What can hang from each mark
tetod: fopav vava vizu
vava: fopav ribof tetod
keni: ribof
ribof: sonu
sonu: ribof
vizu: ribof somak tetod
somak: vizu

Each row was made from one small tree. The marks that hang from a mark follow it in brackets, in alphabetical order. Every link used is in the known rows. Write each row's tree.
Known rows
vava{fopav ribof tetod{vizu{somak}}}: [-2.49 -0.11  6.26 -2.97  1.58  0.45  0.97 -0.61 -0.09 -2.14 -2.54 -1.19
  0.18  0.43  0.80 -0.85 -0.79 -1.67  0.26  0.76  2.68  1.99 -0.12]
somak{vizu{ribof}}: [ 0.37 -0.61  0.54 -1.67  0.67  2.69 -0.48 -0.46 -1.28  0.09  2.50 -0.13
  0.15  0.36  3.22  1.69 -0.59  1.44  0.89 -0.27  1.09 -0.16  0.64]
sonu{ribof}: [-0.78 -0.22  1.20 -1.78  0.45  0.71  0.76 -0.27 -0.89  1.33 -0.41 -0.26
 -0.43  3.52 -0.27 -0.04  0.12  1.06  0.25 -0.73  1.27  0.40 -1.74]
tetod{vava{fopav ribof} vizu{somak}}: [-4.60 -0.98  4.55 -1.25  0.54  0.91  0.71 -0.91  2.81 -1.92 -2.85 -0.06
  2.73  1.80  0.93  0.38 -3.06 -2.39  0.59  0.18  1.66 -0.08 -1.06]
tetod{fopav}: [-1.48  0.98 -1.62 -0.49  0.72 -0.29 -0.85  0.61 -0.90 -0.41  1.10 -0.88
  0.11  2.14  2.49 -0.47  0.41  0.84  0.81 -1.52  1.72 -0.65 -1.49]
vizu{somak tetod{fopav vava}}: [-3.36  0.07  0.41  0.99  0.28 -0.98  0.16 -0.11  0.50  1.38  0.98 -2.27
  1.45 -0.58  1.51 -0.88  3.16 -1.71  0.19 -0.41  0.64  0.48 -0.85]
vizu{ribof{sonu} somak tetod}: [-0.93 -1.01  3.66 -1.35  2.59  1.46  0.87 -2.25 -0.27  1.07  0.95 -2.44
 -0.46 -2.27  1.35  0.82  2.24 -1.23 -0.21  0.46  1.66  1.23  0.85]
vava{ribof tetod}: [-0.96  1.23  1.47 -2.88  0.09  1.05  1.57 -0.45 -2.31  0.41  0.24 -2.13
 -0.30 -1.80  0.33 -1.12 -0.52 -0.38 -0.20  0.07  2.84  2.60  0.71]
vizu{tetod}: [-1.12  0.83  2.61 -0.65  1.26  0.61  0.48 -0.28 -1.51  1.99  1.67 -1.94
  0.13 -0.24  0.22 -0.83  2.15 -1.41  0.07 -0.33  1.28  1.17 -0.51]
tetod{fopav vizu{ribof}}: [-2.51 -0.15 -0.32 -1.80  1.49  2.39 -1.33  0.36  0.98 -1.09  1.28 -0.40
  0.11  1.77  3.67  1.53 -0.80 -0.45  1.76 -0.93  1.28 -0.38 -1.66]
somak{vizu}: [-0.19 -0.49  0.66 -0.54  0.07  1.85 -0.23  0.03 -1.84  0.06  1.11  0.11
  0.33  0.29  2.63  0.31  0.10  1.25  0.70 -0.50  0.74  0.05  0.43]
vizu{somak}: [-1.30 -0.09  1.24 -0.73  0.66 -0.75  0.62 -0.20  0.63 -0.07 -1.37 -0.96
  0.29  0.19  2.23 -0.90  0.32  0.05  0.29  0.34  1.51  0.20  0.96]
somak{vizu{ribof tetod{fopav vava}}}: [-1.30 -0.60 -0.09 -0.25  0.27  2.52 -0.89 -0.37 -1.29  1.12  4.30 -1.19
  1.12 -0.31  2.77  1.61  1.68 -0.01  0.82 -0.83  0.42  0.12 -0.81]
keni{ribof}: [-2.64  1.75 -1.15 -1.08  0.05  1.52 -0.18 -0.72 -1.88  1.39 -0.70 -2.40
  0.96  1.02  0.57 -0.83 -0.26  0.78  0.11  0.12  1.54  0.58  0.38]
vava{ribof{sonu} tetod{fopav}}: [-1.46  0.42  0.03 -1.93  0.59  1.15  1.07 -1.21 -3.09 -0.64  0.40 -2.00
 -0.90 -2.00  0.82 -0.64  0.22  0.17 -0.25 -1.12  3.02  2.08 -0.59]
vava{fopav ribof{sonu} tetod}: [-0.44  0.05  4.92 -3.00  2.28  0.31  1.33 -2.09 -2.66 -1.51 -0.48 -1.16
 -0.32  0.18 -1.00 -0.68 -0.98 -0.36 -0.75 -0.38  3.66  1.90 -1.16]
tetod{fopav vava}: [-2.30  0.53 -2.95 -0.02 -0.11 -0.44 -0.53  0.19  0.57  0.52  2.30 -0.54
  2.00  1.32  1.54  0.00 -0.74  0.19  0.64 -1.56  1.31 -0.61 -2.36]
somak{vizu{ribof tetod}}: [-0.18 -0.55  2.25 -1.08  0.86  3.06 -0.29 -0.55 -1.94  1.26  3.18 -1.10
  0.06 -0.63  2.53  1.30  1.74  0.03  0.65 -0.09  0.71  0.70  0.52]
somak{vizu{ribof{sonu} tetod{vava}}}: [-0.26 -1.64  1.76 -0.69  0.99  3.40  0.19 -1.87 -1.57  1.27  3.84 -0.71
  0.83 -2.03  1.34  2.04  0.90 -0.30  0.18 -0.41  0.58  0.89 -0.31]
vizu{somak tetod{vava}}: [-2.46 -0.19  2.24  0.30  0.39 -0.44  1.04 -0.67  0.79  1.98  0.62 -2.07
  1.53 -1.76  0.51 -0.88  2.19 -2.10 -0.11  0.34  0.73  1.13  0.11]

Which tree is each row?
[-1.54 -1.30  2.67 -1.01  1.98  1.32  1.07 -2.54  0.90  1.48  1.90 -2.15
  1.06 -3.00  0.51  1.27  1.42 -1.86 -0.36  0.52  1.32  1.26  0.12]	vizu{ribof{sonu} somak tetod{vava}}
[-3.93 -0.52  4.02 -1.66  0.60  1.69  0.45 -0.82  1.82 -1.51 -1.39  0.28
  2.74  2.50  0.06  0.68 -3.82 -2.20  0.69 -0.47  1.80 -0.07 -2.15]	tetod{vava{fopav ribof} vizu}
[-3.21 -1.46  3.56 -1.04  1.28 -0.04  0.13 -0.52  3.05 -1.40 -1.37  0.65
  2.73  1.43  1.02  0.33 -2.19 -1.99  0.89  0.28  0.85 -0.01 -1.57]	tetod{vava{fopav} vizu{somak}}
[-1.87 -1.80  2.85 -2.23  2.03  2.63  0.44 -1.44  1.79 -1.25 -1.06 -0.21
  0.09 -1.18  2.58  1.62 -1.23 -1.03  0.89  0.42  1.26  0.67  0.35]	tetod{vizu{ribof{sonu} somak}}
[-1.25 -0.49  1.90 -2.35  1.10  0.72  0.84  0.15 -0.13 -0.02 -0.23 -0.75
 -0.24 -3.11  1.64 -0.96  0.98 -1.12  0.70  0.91  1.08  2.98  0.67]	vava{tetod{vizu{somak}}}
[-0.91 -0.14  1.30 -1.27  2.59  1.99 -0.36 -1.57 -1.45  1.04  3.43 -2.26
 -0.73 -0.51  1.38  1.32  2.11 -0.72  0.20 -1.04  1.91  0.50 -1.41]	vizu{ribof{sonu} tetod{fopav}}
[-1.96  0.49 -0.29 -1.05  1.12  1.34 -0.59 -0.59  0.20  2.09  4.69 -2.26
  1.30 -0.03  1.30  1.21  1.26 -1.34  0.53 -0.88  1.35  0.33 -1.75]	vizu{ribof tetod{fopav vava}}
[-0.78  0.24  1.68 -2.68  0.78  1.76  1.94 -1.77 -2.78 -0.10 -0.08 -1.72
 -0.67 -3.08 -0.34 -0.57 -0.57 -0.32 -0.61 -0.21  3.03  2.79  0.29]	vava{ribof{sonu} tetod}
[-1.63 -1.10  2.18  0.23 -0.23  2.90  0.78 -1.45 -2.52  0.87  1.66 -0.89
  1.14 -1.55  0.84  0.60  0.98 -0.75 -0.08 -0.71  0.72  0.99 -0.24]	somak{vizu{tetod{vava{ribof{sonu}}}}}
[-3.36  0.02  4.96 -0.21  0.74 -0.59  1.10 -1.16  0.83  0.76 -0.91 -2.22
  1.80  0.43 -0.08 -0.80  1.10 -2.53 -0.43  0.22  1.71  0.61 -0.38]	vizu{somak tetod{vava{fopav ribof}}}
[-0.66 -0.75  1.42 -0.90  0.42  3.05 -0.07 -0.82 -1.15  1.79  3.90 -0.92
  1.22 -1.07  1.84  1.57  1.03 -0.39  0.53 -0.14  0.40  0.69 -0.01]	somak{vizu{ribof tetod{vava}}}
[ 0.60 -1.53  0.93 -1.54  1.28  3.20 -0.12 -1.50 -1.74 -0.42  2.15  0.12
 -0.22 -0.76  2.81  1.96 -0.56  1.46  0.49 -0.51  1.21  0.03  0.35]	somak{vizu{ribof{sonu}}}
[-1.27  0.02  3.38 -1.44  1.86  0.80  0.43 -0.95  0.58  1.64  1.08 -2.79
 -0.13 -1.14  2.03  0.41  2.40 -1.37  0.20  0.79  1.42  1.00  1.16]	vizu{ribof somak tetod}
[-1.74 -0.33  4.29 -1.27  2.17 -0.05  0.20 -1.48  1.65  1.23  1.93 -2.06
  1.66  0.26  0.84  0.80  1.25 -1.97  0.03  0.67  1.53  0.40 -0.43]	vizu{ribof somak tetod{vava{fopav}}}
[-2.77 -0.07  0.48 -0.44  1.11  0.22 -0.20 -0.73  1.44  1.42  2.62 -2.74
  1.28 -0.55  2.34  0.75  2.37 -1.52  0.43 -0.13  1.11  0.27 -0.46]	vizu{ribof somak tetod{fopav vava}}
[-3.95 -1.09 -1.09 -0.98  0.46  1.39 -0.77 -0.10  3.23 -0.95  0.78 -0.46
  2.11  0.38  3.49  1.57 -1.21 -1.24  1.57 -0.38  0.65 -0.35 -1.30]	tetod{fopav vava vizu{ribof somak}}
[-3.52 -1.32  1.10 -0.80 -0.01  1.08  0.67 -0.33  2.89 -0.25 -0.90  0.20
  2.42 -1.01  1.57  0.35 -1.81 -1.95  0.90  0.39  0.31  0.58 -0.40]	tetod{vava vizu{somak}}
[-2.34  0.41  2.57 -3.14  0.16  2.49  1.43 -0.26 -1.32 -0.40 -0.73 -1.50
 -0.13 -2.12  0.77 -0.57 -1.02 -1.42  0.40  0.33  2.21  2.91  0.44]	vava{ribof tetod{vizu}}
[-0.87 -0.64  4.96 -2.77  2.62 -0.75  0.20 -0.06  0.13 -1.59 -0.71 -0.21
  0.18 -0.08  0.97 -0.96  0.47 -1.25  0.50  0.89  1.65  2.07 -0.66]	vava{fopav tetod{vizu{somak}}}
[-2.60  0.29  1.49  0.68  0.84 -0.90 -0.11  0.23 -0.40  0.98  0.10 -2.58
 -0.12  0.08  2.32 -1.24  4.05 -1.10  0.32 -0.35  1.04  0.35 -0.18]	vizu{somak tetod{fopav}}
[-1.49  0.41  3.53 -0.47  1.64 -0.17  0.34 -0.70 -0.21  1.69  2.29 -1.19
  1.90  1.05 -0.98 -0.55  0.87 -2.09 -0.09 -0.39  1.34  0.61 -2.10]	vizu{tetod{vava{fopav}}}
[-3.81 -0.43 -1.58 -0.36  0.03  1.19 -0.77  0.51  1.79 -0.34  1.23  0.30
  2.35  0.92  2.09  0.66 -1.50 -1.16  1.46 -1.34  0.50 -0.23 -2.66]	tetod{fopav vava vizu}
[-5.12 -0.14 -0.70 -0.53 -0.66  2.14 -0.19  0.04  1.36 -1.12 -0.16 -0.46
  2.32  1.22  1.87  0.74 -2.45 -1.66  1.16 -1.41  1.31 -0.29 -2.20]	tetod{fopav vava{ribof} vizu}
[-0.29 -0.19  4.54 -3.15  2.74 -0.01 -0.04  0.04 -0.64 -1.25  0.46  0.07
  0.15  0.41  0.36 -0.73 -0.19 -1.08  0.63  0.35  1.77  2.12 -1.56]	vava{fopav tetod{vizu}}
[-2.49  0.53  2.58 -1.34  0.58  0.03  0.64 -1.13  0.71 -0.33 -0.06 -0.47
  2.58  2.66 -0.50  0.03 -3.21 -0.84 -0.13 -0.76  2.62 -0.45 -1.71]	tetod{vava{fopav ribof}}
[-2.08  0.27  1.49 -0.62  1.71  0.32 -0.46 -0.38  0.31  0.94  1.51 -2.97
 -0.26 -0.11  3.06  0.38  3.30 -1.02  0.58 -0.05  1.45  0.22  0.24]	vizu{ribof somak tetod{fopav}}
[-4.40  0.39  1.28  0.72 -0.41 -0.26  0.63 -0.47  0.28  0.93 -0.15 -2.88
  1.47 -0.35  1.40 -0.83  2.36 -2.10  0.00 -0.56  1.34  0.44 -0.48]	vizu{somak tetod{fopav vava{ribof}}}
[ 0.22 -1.32  2.52 -0.94  1.53  3.45  0.05 -1.57 -2.52  0.88  3.08 -0.92
 -0.31 -1.38  2.14  1.77  1.67  0.12  0.26 -0.37  0.85  0.86  0.29]	somak{vizu{ribof{sonu} tetod}}
[-1.32  0.90  0.92 -1.36  1.88  1.37 -0.79 -0.26 -0.85  1.55  3.63 -2.57
 -0.15  0.78  2.03  0.84  2.22 -0.82  0.66 -0.78  1.70  0.25 -1.14]	vizu{ribof tetod{fopav}}
[-0.79 -0.58 -0.17 -2.94  2.01  1.96 -0.16 -0.41 -1.05 -0.60  2.39 -0.84
 -0.80 -2.25  2.01  0.62  0.63 -0.38  0.94 -0.42  1.57  2.26 -1.08]	vava{tetod{fopav vizu{ribof{sonu}}}}
